Known rows, with every way that one mark hangs from another:
kida[mumen[pogas[saren vude]]]: [  5  16 -24   4  -1 -56 -18  15 -10 -42  23 -40  25  -5   5 -40  10  41
   4 -20  -7 -57 -55  22   2]
fogode[danom[gumiz[dozofov]]]: [ 17  -4 -17  -9 -38 -24 -37  -2 -34 -39  35 -44  41  -4  -5 -51 -10  32
   5 -11 -38  18 -20   2  23]
danom[gumiz[dozofov[mumen[pogas[vude]]]]]: [ 12 -36 -21 -13 -37 -29 -62  -1 -33 -15  45 -32  34   8  -7 -74  13   9
  11 -19 -29 -11 -62  15 -16]
saren[dozofov]: [ 16   9 -25 -10   4  -9 -47  -6 -15 -24  22 -22   0   0  -8 -27  12  26
   9   7  -8 -15 -12  17   3]
kida[mumen[pogas[gumiz saren]]]: [  9  25 -25   9 -17 -56  -9  18 -33 -53  19 -44  16   0  -7 -32  -3  26
   9 -24 -13 -59 -67  15   7]
saren[dozofov pogas]: [  8   7 -22   5   2  -5 -38  -4 -24 -21  34 -22 -16  13 -15 -31  16  17
  19  -9  -7  -9 -12  30 -12]
kida[mumen]: [ -2  31   0   3  -8 -26 -36 -12  -7 -32  18 -30  10  10  -5 -34 -10  25
 -14  -1 -17 -41  -9  15   9]
fogode[danom[gumiz[dozofov[vude]]]]: [ 13  -7 -19 -18 -36 -25 -37  14 -39 -21  18 -35  48   5   3 -47  -2  33
  13   1 -29  21 -32   6  26]
mumen[dozofov pogas[gumiz vude]]: [  7 -15 -23   2 -23 -39 -20   0 -39 -29  34 -50  34 -15 -28 -68  27  43
  28 -12 -20 -31 -62  25  -6]
dozofov[mumen[pogas[saren]] vude]: [  4  -2 -31   0 -17 -25 -41  18 -31 -18   8  -6  12  -3  12 -28  13  12
  33  -2   5 -30 -74  31   5]
mumen[dozofov]: [ 10   0 -10   3 -30 -14 -42 -22 -23 -22  31 -28   7 -14 -22 -40  -3  35
  17   1 -21 -12 -11  21   8]
danom[gumiz[dozofov[mumen vude[pogas]]]]: [ 10 -28 -18 -14 -39 -13 -68  -1 -27  18  43 -13  16  25  -8 -47   5 -16
  19  -9 -19  -3 -62  11   1]
gumiz[danom dozofov[vude[pogas[saren]]]]: [ 26  -2 -30   1 -36 -14 -22  13 -29 -19  32  -6   1 -15   6 -11  14  29
  31  -2 -19   9 -54  26   5]
gumiz[dozofov[mumen]]: [ 10  -2 -17   7 -24  -4 -61 -15 -21 -18  40 -15   5   3 -11 -41   8   0
   1  -8 -30  -3 -37  14  -6]
saren[dozofov[mumen vude]]: [  3   0 -33 -20  -1  -4 -63   3 -17   6  14  -1   0  15   5 -25  21  -7
  17  20  -3 -13 -49  28  -3]
dozofov[vude[pogas[gumiz mumen saren]]]: [   8    0  -37   16    4  -29    2   23  -19   -7   23  -37   15   -3
   15  -34   30   18   10  -10    2  -35 -110  -16   13]
dozofov[vude[pogas[gumiz]]]: [ -1   7 -15   7  -2 -15 -16  10 -24  -5  21 -30  15  13  -5 -37  23  17
  23   2   3 -32 -59  11  11]
danom[gumiz[dozofov[mumen vude]]]: [ 13 -24 -18 -16 -40 -14 -66   0 -33   6  28 -14  18  23   6 -52  -6  -6
   6   5 -23   2 -56  10   1]
gumiz[danom dozofov]: [ 24   4 -12   0 -40  -1 -34 -15 -32 -41  31 -15   4 -16  -2 -34   2  39
   3   8 -41  16  -9  24  -4]
danom[gumiz]: [ 10  -5  -7  -3 -23 -13 -38 -14 -21 -24  25 -36  15   8  13 -52 -19  29
  -4   2  -8 -20 -18   3  14]
gumiz[dozofov[mumen vude[pogas[saren]]]]: [ 12 -10 -35   9 -22 -18 -49  13 -18   5  41  -5   1   3  -3 -20  20 -10
  30 -17 -10 -11 -81  16   1]
saren[dozofov[mumen] pogas[gumiz[danom]]]: [  3   6 -34   3 -24   1 -30  -8 -38 -26  49 -11 -30   9   8 -36  17 -23
  17  -1 -25   2 -67  43 -29]
mumen[pogas]: [  6   8  -6   1 -13 -14 -38  -3 -33 -39  12 -27  22  -8 -16 -42  10  44
  21  -6  -9 -26 -10  22   5]
mumen[pogas[gumiz saren[dozofov] vude]]: [ 21  -7 -55  -2   9 -46 -11  29 -27 -38  30 -44  20 -10   3 -42  35  35
  24 -16   0 -38 -89  17  -9]
vude[pogas[gumiz[danom dozofov] saren]]: [ 29   1 -34  16 -38 -21  -6   4 -33 -39  53 -29  -4 -19   0 -21  10  20
  20 -21 -31  -2 -73  14  -2]
danom[gumiz[dozofov[mumen[pogas]]]]: [ 17 -28 -16 -15 -50 -21 -72  -8 -45 -20  37 -23  24   9 -19 -60  -2   2
  16 -19 -34  -7 -44  14  -6]

Rows:
[ 16 -16 -40  10 -19 -33 -43  13 -23 -28  43 -25  21 -13  -3 -46  29  18
  16 -25 -19 -20 -82  21 -15] -> gumiz[dozofov[mumen[pogas[saren vude]]]]
[  6  11  -5 -12 -40 -43 -50 -14 -34 -32  23 -32  20  -4 -46 -40  -5  34
  24 -16 -33 -36  -8  34   3] -> kida[mumen[dozofov pogas]]
[ 19   6 -54  -2 -23 -16 -27   1 -27 -34  41 -13 -21 -13  32 -17   7 -14
  12   3 -18 -12 -93  27  -9] -> pogas[gumiz[danom] saren[dozofov[mumen]]]
[  5  -7 -39 -21  -7 -23 -52  20 -46  -7  10 -13  14  15 -12 -37  33  -9
  36   5  -7 -24 -80  31  -9] -> saren[dozofov[mumen[pogas[gumiz]] vude]]
[  8  -2 -30  11   2 -19 -15  16  -9  -3  21 -24  12  -6  15 -26  28  26
  11  -6   4 -28 -79  -8  13] -> dozofov[vude[pogas[mumen saren]]]
[ 21 -10 -25  -2 -31 -26 -13   9 -47 -49  37 -37  32 -17  -8 -60  30  48
  14  -5 -41   0 -61  27 -20] -> mumen[pogas[gumiz[danom dozofov] vude]]
[ 15   1 -16  -1 -45   4 -53 -20 -28 -30  40  -3  -4 -11   4 -35   4   5
   1   6 -44  16 -35  30 -12] -> gumiz[danom dozofov[mumen]]
[ 17  16 -40 -24  -6 -53 -41  30 -27 -23   1 -17  13  10 -10 -11  10  25
  29  -5  -2 -43 -49  32   5] -> kida[mumen[pogas[saren[dozofov[vude]]]]]
[  4  15 -30  10  -3 -64   0  23 -20 -47  28 -52  29   0   7 -49  13  33
   3 -24  -7 -63 -88  15  -2] -> kida[mumen[pogas[gumiz saren vude]]]
[ -8  -5 -16   2  -4 -17 -47  -4 -17 -24  30 -25  25  -3   2 -58  27  17
  13  -5  -8 -33 -55  29 -11] -> dozofov[mumen[pogas[vude]]]
[  7  -9 -22  -9 -43 -18 -56  -8 -31 -27  44 -32  31   1   2 -53  -7  -3
   4 -15 -42  17 -45   8  14] -> fogode[danom[gumiz[dozofov[mumen]]]]
[ 11   9 -29  25  -4 -25  -2   6 -17 -30  41 -40   1  -6   4 -28  10  18
  18 -23   3 -40 -74   2  13] -> vude[pogas[gumiz saren]]
[  8  -6 -20  -3 -23  -7 -60   2 -26   0  21  -5  12  12  -4 -38  15   2
  11   7 -21   1 -49  18  -5] -> gumiz[dozofov[mumen vude]]
[  22   -1  -57   -3   11  -34  -10   30  -26  -10   13  -34   12   -1
   20  -27   31   20    3    7   -3  -23 -106  -11    4] -> pogas[gumiz mumen saren[dozofov[vude]]]
[ 22  -5 -24  -4 -30 -13 -12  10 -45 -22  19 -26  22  -7   8 -48  27  33
  -6  16 -45  15 -77  -1  -7] -> pogas[gumiz[danom dozofov[vude]] mumen]
[ 19  -3 -25   4 -26 -18  -8   0 -29 -39  43 -37  19 -13   9 -56  22  39
  -6   5 -40   5 -62  18 -15] -> pogas[gumiz[danom dozofov] vude]
[ 23   7 -49   6   3 -31 -15  13 -23 -33  30 -36  -6  -5   8 -21  10  20
  11  -7  -2 -28 -70   6   3] -> pogas[gumiz saren[dozofov]]
[ 11 -13 -21  -7 -43 -31 -13  -6 -46 -41  37 -39  26 -29 -13 -61  23  48
  29   2 -35 -12 -60  40 -12] -> mumen[dozofov pogas[gumiz[danom] vude]]
[  4  -7 -40  13  23 -21  -5  11 -17 -14  46 -50   4  11   0 -65  48  17
  -7 -12 -15 -18 -88  -1 -28] -> saren[dozofov pogas[gumiz mumen vude]]
[ -4   0 -31  -4  -1  -1 -54   6 -26   8  26   0 -17  27  -2 -31  23 -16
  27   4  -1  -7 -50  40 -18] -> saren[dozofov[mumen vude] pogas]
[   1   -6  -42   17   -7  -38  -15   17  -23  -34   38  -37   19   -8
   18  -54   26    7   15  -19   -1  -45 -114   18   -9] -> dozofov[mumen[pogas[gumiz saren vude]]]
[ 19  16 -12 -10 -48 -38 -25   3 -52 -56  27 -31  21  -2 -27 -40   3  29
   7 -13 -56 -15 -40  29 -11] -> kida[mumen[pogas[gumiz[danom dozofov]]]]
[  1  -2 -24  15  16 -23  -2   3 -10 -23  32 -55  29  -4  18 -70  32  35
 -26   2 -16 -32 -87 -17  -4] -> pogas[gumiz mumen vude]
[ 19 -25 -12 -13 -33 -19 -50   5 -30   8  32 -26  24  19 -15 -46   5  18
  20  -8 -16  -3 -36   6   9] -> danom[gumiz[dozofov[vude[pogas]]]]
[ 22   2 -15 -10 -37  -4 -34   1 -37 -23  15  -5  11  -7   4 -29   9  42
  11  22 -32  20 -22  29   0] -> gumiz[danom dozofov[vude]]
[  1 -10 -14  10 -23 -13 -27  -3 -34   3  24 -25   6   2 -20 -52  23  29
  20  -1 -21  -3 -48  16  -7] -> saren[pogas[mumen[dozofov[vude]]]]
[ 22 -19 -14 -14 -36 -18 -48   6 -35  -5  18 -25  27  17  -1 -49  -7  29
   8   8 -20   4 -31   4  10] -> danom[gumiz[dozofov[vude]]]
[ 17  -6 -27   5 -11 -21 -19  17 -37 -10  17 -37  31   6  -8 -53  32  29
  -7   4 -32  -4 -79 -17  -2] -> pogas[gumiz[dozofov[vude]] mumen]
[  9  11 -16   7 -19  -7  -2 -10 -30 -41  25 -36  10 -17  21 -48  14  32
 -18  11 -34 -10 -64  -2   0] -> pogas[gumiz[danom] mumen]
[  0   2 -10 -10 -26 -51 -41  -7 -20 -26  30 -40  33  -6 -36 -56  11  41
  16 -15 -28 -42 -28  34  -6] -> kida[mumen[dozofov pogas[vude]]]
